Each row was made from one path, in order. Every step used is in the known rows, and no mark comes twice. Write each row's path.
Known rows
gisaz -> neled -> vogu -> fomi -> tatu: [-0.520  0.058  1.843 -0.381 -6.377 -0.497 -3.195  2.836  1.558  3.178
 -3.670 -1.001 -3.343 -3.251 -2.840 -1.991  4.361  4.839  2.393 -2.580
 -1.071  0.887 -0.049  0.960  3.382]
mudarat -> neled -> vogu: [-1.448  1.559  3.671 -0.470 -1.699  0.042 -1.098  2.504  3.244  2.062
 -4.667  3.107  0.601  0.500 -5.481 -1.252  3.667  3.875  1.353 -1.705
  1.895  1.530 -1.320  0.752  2.710]
voser -> mudarat -> neled -> vogu -> fomi: [-1.317  2.999  2.925  1.592 -5.094 -1.130 -3.590  2.101  2.601  1.283
 -5.465  2.143  0.663  0.084 -5.036 -4.380  4.701  1.807 -0.479 -1.687
 -0.353  0.443 -2.044 -1.229  2.064]
fomi -> voser -> mudarat: [ 1.100  1.802  0.145  2.175 -3.618 -1.796 -5.325  2.228  3.603  0.875
 -3.871  0.391  0.538 -0.619 -3.683 -5.395  4.680 -2.443  2.120 -0.639
 -1.609  2.096 -1.901 -1.319  0.293]
voser -> fomi: [ 2.629  2.091  2.198  0.835 -2.292  0.586 -1.519 -0.556  1.469  5.468
 -3.214 -0.473  0.360 -1.135 -3.580 -4.576  5.211 -0.822  2.540  1.465
 -1.297 -0.762 -1.332 -0.131  2.089]
gisaz -> neled -> vogu -> fomi -> voser: [-0.358 -0.824  3.445  0.070 -5.421 -1.919 -3.832  3.768  3.038  1.813
 -4.450 -1.596 -1.994 -3.160 -2.589 -2.216  4.301  4.648  2.273 -3.881
 -0.323  1.316 -0.375  0.512  1.463]
tatu -> mudarat -> voser -> fomi: [-0.351  3.284  5.603  0.775 -4.187  1.681 -0.903 -1.913  2.898  7.267
 -5.774 -0.730  2.818 -1.023 -3.439 -6.187  6.294 -3.008  1.880  1.115
 -3.068 -1.460 -2.536  0.475 -2.442]
fomi -> vogu -> neled: [ 1.437  0.807  0.569 -1.369 -1.294 -2.273 -2.763  2.432  2.488  0.870
 -3.619  1.189 -0.429 -1.132 -3.069 -3.666  3.420  0.978  3.783  0.323
 -0.685  1.841  0.058  1.633  1.969]
mudarat -> voser: [-0.531  1.703  3.760  0.635 -3.755 -0.809 -1.052 -0.216  3.315  3.620
 -4.120  0.951  1.759 -1.627 -3.792 -3.996  3.963 -0.445  2.553  0.821
 -2.216 -0.093 -1.242 -0.767 -0.183]
benov -> tatu: [ 1.756 -1.919  3.143  2.540  0.189 -0.970 -1.070  4.504  2.570 -0.589
 -3.069 -0.260  2.493 -0.477 -6.359 -3.315  2.467  3.785  3.348 -0.167
 -0.877  1.355  0.079 -0.108  0.434]
neled -> vogu -> benov -> tatu -> mudarat -> voser -> fomi: [-0.435  3.285  6.826  1.799 -5.108  0.381 -0.055  0.229  3.078  2.593
 -4.911 -1.106  2.646 -4.033 -5.760 -5.981  4.119  0.393  2.524  0.588
 -1.462 -1.556 -2.555  2.218 -1.006]
voser -> fomi -> vogu -> benov -> tatu: [ 4.129  2.604  1.364  1.157 -2.631  0.422 -1.926  1.893  1.414  4.979
 -2.983 -1.748  0.326 -2.095 -4.811 -5.700  4.047 -0.235  3.727  1.788
 -1.964  1.365 -1.376  1.660  1.248]
gisaz -> neled -> vogu -> benov -> tatu -> mudarat -> voser: [-1.161  0.434  6.450  0.579 -5.344  1.837 -0.978  3.272  3.130  2.436
 -4.042 -1.794  0.634 -3.087 -6.870 -3.096  4.194  4.103  3.240 -1.473
 -0.913 -0.452 -0.189  2.774 -0.949]
gisaz -> neled: [ 1.359 -1.154  2.029 -0.534 -2.286  1.557 -2.448  3.137  1.658  3.709
 -2.305 -0.948 -1.370 -0.088 -4.833 -1.199  4.702  3.915  3.057 -1.127
 -0.529  0.761  1.012  0.677  2.245]
mudarat -> neled -> vogu -> benov: [-0.994  2.200  3.806 -1.368 -3.480  0.491 -1.716  2.861  2.891  0.763
 -4.514  3.216  1.105 -0.435 -5.460 -1.370  2.310  4.037  1.484 -0.663
  1.571  1.510 -1.747  2.127  4.055]
tatu -> mudarat: [-0.374 -0.140  3.235 -0.466 -1.656  1.251 -2.138  1.721  2.347  2.213
 -4.372 -0.221  1.801  1.246 -4.145 -3.613  3.757  1.030  1.971 -0.355
 -1.195  0.694 -1.925  1.077 -0.266]
gisaz -> neled -> vogu: [-0.074 -0.319  2.854 -0.383 -3.001  0.916 -1.704  2.526  2.165  3.127
 -2.645 -0.766 -2.978 -1.588 -5.569 -1.053  4.966  4.586  2.931 -2.281
  1.159  0.365  0.452  1.220  2.579]
vogu -> fomi -> voser -> mudarat -> tatu -> benov: [ 3.372  1.805  1.264  5.224 -6.652 -4.361 -6.599  2.021  2.818  0.606
 -3.340 -0.557  1.905 -1.584 -0.955 -8.239  4.253  1.757  0.758 -1.211
 -4.711  1.877 -3.840 -2.429  1.147]
vogu -> benov -> tatu -> mudarat -> neled: [ 0.325 -0.123  5.145  0.076 -2.017  1.908 -1.587  5.482  2.573 -0.591
 -5.057  1.010  5.193  0.941 -6.544 -3.123  1.592  4.252  2.340  0.376
 -1.005  1.622 -1.308  2.787  0.426]
voser -> mudarat -> tatu: [ 2.511  2.925  1.019  3.463 -3.987  0.618 -4.388  0.620  1.587  2.852
 -2.590  1.319  0.361 -0.545 -4.007 -6.273  6.008  0.337  1.538  0.471
 -2.763  0.042 -1.275 -2.369  1.119]
tatu -> mudarat -> neled -> vogu: [-2.604  1.333  5.178 -0.946 -1.894  1.619 -1.388  2.325  3.310  2.743
 -6.080  2.144  1.781  1.748 -5.373 -2.330  4.209  2.996  1.113 -2.053
  1.048  1.295 -2.273  1.973  0.286]
benov -> tatu -> mudarat: [ 0.562 -1.902  4.338  1.989 -0.024  0.376 -1.089  4.362  2.742  0.119
 -4.366 -1.049  3.518  0.694 -6.285 -4.201  3.036  3.105  2.924 -0.578
 -1.375  1.116 -0.782  0.934 -1.733]
tatu -> mudarat -> voser -> fomi -> vogu -> benov: [ 0.377  4.844  3.914 -0.501 -5.649  1.804 -1.787 -1.521  2.641  8.390
 -5.382 -1.306  1.533 -1.601 -3.252 -6.771  5.628 -3.546  2.572  1.703
 -3.633 -0.024 -3.080  1.977 -1.812]
mudarat -> neled: [-0.030  0.722  2.813 -0.621 -0.971  0.854 -1.848  3.173  2.794  2.500
 -4.659  3.026  2.157  1.993 -4.804 -1.395  3.365  3.064  1.642 -0.394
  0.354  1.934 -0.737  0.291  2.496]
neled -> vogu -> benov -> tatu: [ 0.545  0.260  3.750  1.103 -2.832 -1.246 -1.087  3.574  2.564 -2.321
 -2.887  0.115  0.782 -3.153 -6.514 -2.949  1.304  4.442  3.086 -0.241
  0.539  0.622 -1.134  1.920  2.558]

Which path is each row?
[-0.036  2.909  3.319  2.468 -3.766  0.248 -2.522  3.870  2.901 -0.687
 -4.127  2.026  1.902 -0.264 -8.154 -4.182  3.659  2.215  1.088 -0.442
  0.386  0.949 -1.290  0.586  2.155] => voser -> mudarat -> neled -> vogu -> benov -> tatu
[ 3.841  2.740  0.088  5.393 -4.463 -2.494 -5.898  1.450  3.291  1.634
 -2.004  0.467  1.106 -0.840 -2.793 -7.466  5.099  0.020  1.980 -0.652
 -3.434  2.506 -3.312 -1.670  1.186] => fomi -> voser -> mudarat -> tatu -> benov
[ 2.090  4.804  1.377  2.919 -6.189 -1.265 -1.282 -2.683  2.656  7.689
 -2.307 -0.088  0.748 -2.873 -2.749 -6.624  5.079 -2.614  2.642  2.566
 -4.334  0.035 -3.265  0.069  2.056] => mudarat -> voser -> fomi -> tatu -> benov
[-0.497  5.302  2.685 -1.118 -5.731  2.778 -2.151  0.012  1.807  6.148
 -5.198  1.430  0.498 -1.604 -3.318 -4.347  4.686 -0.749  1.930  0.795
 -1.189  0.410 -2.887  3.304  3.016] => voser -> fomi -> tatu -> mudarat -> neled -> vogu -> benov
[ 0.903 -0.859  3.982  0.466 -3.553  0.936 -1.584  4.685  2.031  0.224
 -2.228 -1.481 -1.172 -2.965 -6.937 -1.479  3.030  6.247  3.664 -1.525
  0.649  0.445  0.872  2.654  2.578] => gisaz -> neled -> vogu -> benov -> tatu
[ 4.261  1.157  1.460  4.184 -2.462 -1.207 -2.976  0.862  1.912  2.480
 -0.524  0.644  1.201 -0.316 -2.949 -5.407  3.588  5.030  2.297  0.404
 -2.785  1.378 -2.545 -0.795  2.947] => mudarat -> tatu -> benov
[ 0.973  0.962  2.483 -0.317 -1.689  1.370 -2.309  5.153  2.704  2.662
 -4.972  0.331  2.659  1.398 -6.145 -3.670  2.410  2.891  3.001 -0.248
 -1.155  3.953 -1.341  2.879 -0.136] => fomi -> vogu -> benov -> tatu -> mudarat -> neled
[ 3.160  3.213  0.143  0.396 -2.039  0.256 -2.049 -0.204  1.537  7.934
 -3.249 -1.197 -1.601 -0.909 -3.210 -5.290  5.855 -1.688  3.189  0.977
 -1.488  1.262 -1.647  0.301  1.367] => voser -> fomi -> vogu
[-1.224  1.172  1.371  0.109 -6.121 -2.782 -2.768  1.436  1.994  0.748
 -4.268  0.555 -1.579 -3.507 -1.900 -3.454  2.734  2.860  1.805 -1.487
 -1.163  1.088 -2.038  0.230  3.159] => neled -> vogu -> fomi -> tatu
[-0.144  3.945  0.352  3.418 -6.744 -2.353 -3.959  1.755  2.504  1.820
 -3.480  2.025 -0.136 -0.113 -4.442 -5.506  4.081  2.082 -0.056 -1.087
 -1.688  2.008 -3.663 -0.417  4.208] => voser -> mudarat -> neled -> vogu -> fomi -> tatu -> benov
[ 3.174  2.693  2.377  0.823 -2.660  1.527 -1.864  1.711  1.603  5.631
 -4.031 -2.392  1.139 -1.172 -4.856 -6.346  4.652 -0.786  3.511  1.290
 -2.392  1.249 -2.028  2.487 -0.287] => voser -> fomi -> vogu -> benov -> tatu -> mudarat
[-1.810  1.552  5.031 -0.014 -3.633  0.876 -1.168  0.021  3.404  4.165
 -5.540 -0.019  2.963 -0.034 -3.906 -4.665  4.621 -0.809  1.945  0.140
 -2.630 -0.203 -2.269  0.449 -2.324] => tatu -> mudarat -> voser
[-1.679  1.004  4.399 -0.022 -4.091 -2.810 -3.297  3.794  4.153  0.779
 -6.844  2.395  1.651 -1.073 -2.724 -2.440  3.102  3.911  0.755 -3.198
  0.537  2.345 -2.190  0.372  1.709] => mudarat -> neled -> vogu -> fomi -> voser
[ 0.994  3.392  1.056  0.203 -4.170  2.012 -2.396 -0.828  1.382  7.084
 -4.031 -0.441  0.201 -1.050 -2.303 -5.273  5.615 -2.368  2.663  1.346
 -2.857  0.043 -2.240  1.435  1.322] => voser -> fomi -> tatu -> mudarat
[-2.176  2.044  5.103 -1.745 -3.354  1.962 -1.888  2.611  2.945  1.597
 -5.729  2.078  2.215  0.899 -5.322 -2.305  3.058  3.125  1.132 -1.128
  0.784  1.057 -2.487  3.037  1.496] => tatu -> mudarat -> neled -> vogu -> benov
[-0.975  0.191  3.620  0.440 -4.416 -2.906 -2.055  1.463  2.302  0.080
 -4.549 -0.110 -0.279 -2.577 -2.841 -3.362  2.947  3.983  1.071 -1.723
 -0.151  0.134 -2.052 -0.188  2.266] => neled -> vogu -> fomi
[ 2.059  1.701  1.957  3.182 -6.427 -2.996 -6.537  2.325  2.600  1.070
 -5.275  0.057  1.625 -2.309 -0.651 -7.155  4.974  0.655  0.959 -1.439
 -4.062  1.234 -2.370 -2.637 -0.015] => vogu -> fomi -> voser -> mudarat -> tatu
[ 4.066  3.113  0.113  5.557 -4.142 -0.764 -4.388  0.218  1.692  2.443
 -0.582  0.498  0.551  0.208 -4.408 -7.286  5.309  1.774  1.273  0.728
 -3.468  0.588 -2.859 -1.916  2.445] => voser -> mudarat -> tatu -> benov
[-0.435  3.796  1.839  0.977 -5.397 -1.014 -4.944  2.897  4.106  0.106
 -5.140  2.497  0.979 -1.128 -4.791 -4.099  3.744 -0.854  1.285 -1.400
  0.103  2.497 -2.653  0.599  2.064] => fomi -> voser -> mudarat -> neled -> vogu -> benov
[ 1.762  2.747  2.326  5.272 -6.948 -4.906 -5.381  1.341  3.273  0.136
 -3.399 -0.373  0.062 -3.179 -1.791 -7.634  4.433  3.002  0.730 -2.408
 -2.653  1.371 -4.226 -1.558  1.575] => neled -> vogu -> fomi -> voser -> mudarat -> tatu -> benov
[ 0.901  2.109  4.863  2.873 -2.186  0.607 -0.365  1.202  3.360  6.790
 -5.612 -2.280  2.851 -1.045 -5.358 -6.953  5.919 -1.274  3.356  0.350
 -3.290  0.543 -1.650  0.708 -4.261] => benov -> tatu -> mudarat -> voser -> fomi -> vogu
[-1.451 -0.395  6.008  1.691 -0.014  0.761 -0.437  4.777  3.623  0.359
 -5.690  0.894  3.654  1.398 -7.366 -2.812  3.354  4.831  2.101 -2.276
  0.696  1.406 -1.205  1.869 -1.273] => benov -> tatu -> mudarat -> neled -> vogu
[ 1.330  4.453  3.364  0.197 -4.268 -1.492 -1.321 -1.557  3.062  6.601
 -5.000  0.494  0.852 -3.338 -2.560 -6.377  6.218 -3.478  3.377  1.870
 -2.861 -0.889 -1.029  0.684 -0.473] => mudarat -> voser -> fomi -> vogu -> neled
[-0.319 -1.080  5.316  1.334  0.461  1.395 -0.891  5.336  3.224  1.028
 -5.630  0.949  4.878  2.471 -6.851 -3.033  3.317  4.268  2.103 -1.108
 -0.592  1.758 -0.764  1.379 -1.517] => benov -> tatu -> mudarat -> neled
[-2.819  0.872  5.676 -0.432 -3.974 -0.904 -3.332  3.402  4.221  1.531
 -7.979  1.264  2.704  0.338 -2.670 -3.476  3.803  2.895  0.560 -3.549
 -0.212  2.158 -3.121  1.284 -0.714] => tatu -> mudarat -> neled -> vogu -> fomi -> voser
[-0.669 -0.541  6.108  2.488 -1.846  0.122 -0.378  2.802  3.754  1.747
 -5.275 -0.756  4.599 -0.472 -5.996 -5.000  3.861  1.367  2.837 -0.084
 -2.679  0.230 -1.206  0.552 -3.674] => benov -> tatu -> mudarat -> voser
[-0.444  1.030  4.696  0.331 -2.225 -0.006 -0.960  4.750  3.100 -0.949
 -4.536  2.501  2.471 -0.765 -7.041 -1.815  1.821  5.397  2.173 -0.917
  1.375  1.565 -0.961  2.128  2.818] => mudarat -> neled -> vogu -> benov -> tatu
[ 0.604  1.743  3.235  0.644 -3.749  0.170 -1.721  2.917  3.161  3.353
 -4.587 -1.172  2.303 -1.241 -5.373 -5.427  2.740  0.334  3.683  0.729
 -2.927  2.462 -1.643  2.124 -2.120] => fomi -> vogu -> benov -> tatu -> mudarat -> voser
[-1.500  0.901  2.393 -0.921 -5.368 -0.136 -3.590  2.859  1.967  2.911
 -6.495  1.479  2.408  0.542 -1.321 -3.446  2.973  2.631  0.726 -0.966
 -2.997  1.927 -2.102  0.822  1.377] => vogu -> fomi -> tatu -> mudarat -> neled
[ 0.397  2.706  1.463  1.221 -2.760  0.943 -3.400  2.294  2.499  2.551
 -4.316  2.668  1.547  2.209 -6.032 -3.755  4.966 -0.044  0.699 -0.111
 -0.555  1.151 -1.175 -1.084  1.900] => voser -> mudarat -> neled
[ 0.122  2.518  2.936  2.612 -4.085 -1.505 -4.243  4.903  4.435 -1.458
 -5.174  1.713  2.419 -1.392 -6.400 -4.565  3.299  0.499  1.917 -1.584
 -0.154  2.702 -1.852  0.632  0.786] => fomi -> voser -> mudarat -> neled -> vogu -> benov -> tatu
